Each row was made from one path, in order. Every step used is in the known rows, and no mark comes twice. Write each row's path.
Known rows
X > E: [  2  -1   8   8 -11   0  -1  -2   5  -2  -3  -4   0  -1  -1   2  -7  23
   0   0   8  -6  -3  14]
H > L > K > W: [ -2  -8  -4  32  -9 -19   1  -1  17  -8  -1   3  -4  17  22 -11 -17  19
  16  -7   5  -3  -1   0]
K > W: [ 2 -2  2 21  3 -3  0 -3  9 -6 -5  3  2 -4  3 -7 -7 24  8 -6 10 -3 -4 -2]
W > L: [ 1 -3 -2 -3  4  1  3 -2  6  7 -9 -1 -2  7 13  4 -3  7  0  2 29 -1 -4  5]
E > X > B: [  1  -6   8  -8  17  11  -2   7   9  -9   7 -11   5  -9   6  10 -13  22
   1   1   7  16   8 -12]
E > X > T > B > W > L: [  4  -2   7   5  16 -36  -1  -2  11  -3  -5  13   3  13  41  19   5  37
  -2   0  26   2  -7 -15]
H > L > K > T > B: [  0  -8  -7  18   4 -58   1   4  14  -6   1   8  -9  19  42 -11 -16   7
  11  -6  -5  -8  -6 -14]
B > W: [ -1   6   2   2  11 -17  -1  -3   2   2   5  12  -1   9  -3   7  21  -1
  -2   0  -5   5   2  -2]
B > W > L > K: [ -4   2  -3  -2   3 -25   4  -3   6   8  -3   7  -4  37   9   9  24  -5
   2   0  24  -1  -2   5]
L > K > T > B: [ -1  -3  -4   4   4 -55   2   4   7  -6  -2   4  -3  20  22  -8  -2   3
   7  -7  -2 -15 -10 -13]
X > T: [  2   2   3  12  -2 -37   0  -2  -3  -6   5   2   2   2   8  -6   3   6
  -2  -4   0  -8  -1  -2]
K > T > B > X > E: [  1   2   6  17   8 -46  -3  -4  24  -4  -3   0  -7   9  23  -2  -3  58
   1  -7  19 -14 -15  -8]
L > K > T: [ -1  -2  -2   5 -11 -48   2   3   3  -7   8   3  -1  18   6  -7   3  -4
   5  -6   2  -9  -1  -1]
W > E: [ -3   2   0   7 -10  -3   5   2   0  -7 -10   6   2  12   2  -2  23 -10
   2  -2   5   7   0  11]
K > W > E > X > B: [  0  -6   9  20  10   4   3   6  19 -22  -8  -2  10  -1  13   1   1  37
  11  -7  21  18   4  -3]
E > X > T > B > W: [  2   0   9   7  11 -39  -4   0   6  -9   4  14   6   6  28  15   7  30
  -2  -2  -1   4  -4 -21]
T > B: [  0  -1  -2  -1  15  -4   0   2   4   0 -10   2  -2   2  17   0  -6   5
   2  -2  -4  -6  -9 -12]
H > L > K: [ -4  -6  -6  12 -12 -15   1   2   7  -1   4   0  -6  21  20  -4 -10  -5
   8  -1  -5   1   3   1]
L > K > W > E > X: [ -5  -8   3  19 -33  -1   4   6  13 -20 -11   4   9  22  12   4   7  21
  14  -8  19   9  -1   7]
K > W > L: [  4  -5   1  17   7  -1   3  -5  15   1 -14   2  -1   2  15  -3 -10  30
   7  -4  37  -6  -7   3]
T > B > W > E > X: [ -4  -1   5   4   4  -7   1   5  10  -9 -11  18   5  16  23  18  27  14
   2   0   1  18  -4  -8]
E > X: [  0  -7   5  -6 -13  18  -3   4   3  -5   4  -2   6  -7   7  14 -11  18
   0   3   7  11   4  -5]
K > T > B > W: [  4   4   2   8  29 -59  -1  -1   9  -3   3  20  -3   7  18   0  15  12
   1  -4  -6  -3  -7 -17]
B > X > E: [-3  4  7 11 -8 -3 -3 -6 18  0  0 -8 -4 10  1  5  4 43 -1 -3 21 -4 -6  7]

Write each row's path
[ -5  -7   6  18  -2  -9   5   9  17 -24  -8  -6   9  20  12   0   6  26
  15  -9  19  12   3   0]	L > K > W > E > X > B
[  0   1  10  -5  27  -4  -3   3  11  -7  13   0   5   0   3  16   8  22
   0   2   3  20  10 -14]	E > X > B > W
[  0   5   0   2  26 -22  -1  -2   6   2  -4  14  -3  10  13   6  16   6
   0  -1  -8   0  -7 -14]	T > B > W
[  0   1  -1   5   5 -63   4  -2  10   2   4  13  -4  33  15   3  22   3
   3  -3  27  -5  -3   2]	B > W > L > K > T
[ -4   1  -4  -3  18 -30   4  -1  11   8 -13   8  -6  37  25   9  18   0
   3  -1  17  -6 -12  -7]	T > B > W > L > K
[ -2   8   3  20  15 -63   5  -1   3 -12  -9  23   2  25  24  -1  40   1
   0  -6  -4  -2  -9  -4]	X > T > B > W > E
[  2   1   1  11  14 -40   0  -1   1  -7  -5   4   0   4  25  -6  -3  11
   0  -5  -4 -12 -10 -14]	X > T > B
[ -4   8   2  10   2 -22   5  -1   2  -4  -4  18   1  20  -1   5  43 -10
   0  -1   0  11   1   9]	B > W > E
[  0  -6  -5  19 -11 -53   1   3  10  -6  11   7  -7  18  25 -11 -10   1
   9  -5   0  -3   2  -2]	H > L > K > T
[ -3   3   5  10   7  -9  -3  -3  21   0 -10  -6  -6  12  18   5  -1  49
   0  -4  15  -9 -15  -5]	T > B > X > E
[ -1  -5   6  12 -10 -28   2   6   4 -18 -11   8   8   9  34   6   8  20
   2  -4   6   5  -7  -8]	W > E > X > T > B
[  1  -7   8  32  -6 -30   2   3  14 -25 -16  11  10   5  38   0   0  45
   9 -11  16   1 -11  -9]	K > W > E > X > T > B
[ -1   3  -2   8  20 -46  -2  -1  19  -2   0   3  -6  10  26  -4   5  33
   1  -8  11  -6 -12 -22]	K > T > B > X
[ -1   3  -2   6  16 -72   1   2   8  -5   3  16  -4  29  19   0  18   2
   5  -7  -6  -9  -8 -15]	L > K > T > B > W
[ -2  -3  -1  18  -9 -15   2   0   9  -8  -5  -1   1  17   3  -8  -4  13
  12  -8   8  -9  -5   1]	L > K > W
[ -3   4   0  -4  32 -33   5   0  12   3   0  -3  -4  34   8   6  21  -1
   3  -2  23   3   2  -2]	X > B > W > L > K
[ -4   0  -7   4  11 -54   3  -1  24   4  -9  -2 -10  38  38  -1   8  29
   5  -8  39 -13 -15 -15]	W > L > K > T > B > X
[ -4   9   4   8  31 -29   6   2   7  -9  -1   8   1  18  -2   2  42  -6
   1  -3   1  15   6   2]	X > B > W > E
[ -6  -2  -2  26 -19 -21   7   2  10 -14 -14   6   3  29   5  -9  20   2
  14 -10  12  -2  -5  12]	L > K > W > E
[ -5   4  -4   1  16  -7  -2  -2  16   3  -7  -3  -6  14  20   2   5  26
   0  -4   7  -2 -11 -18]	T > B > X
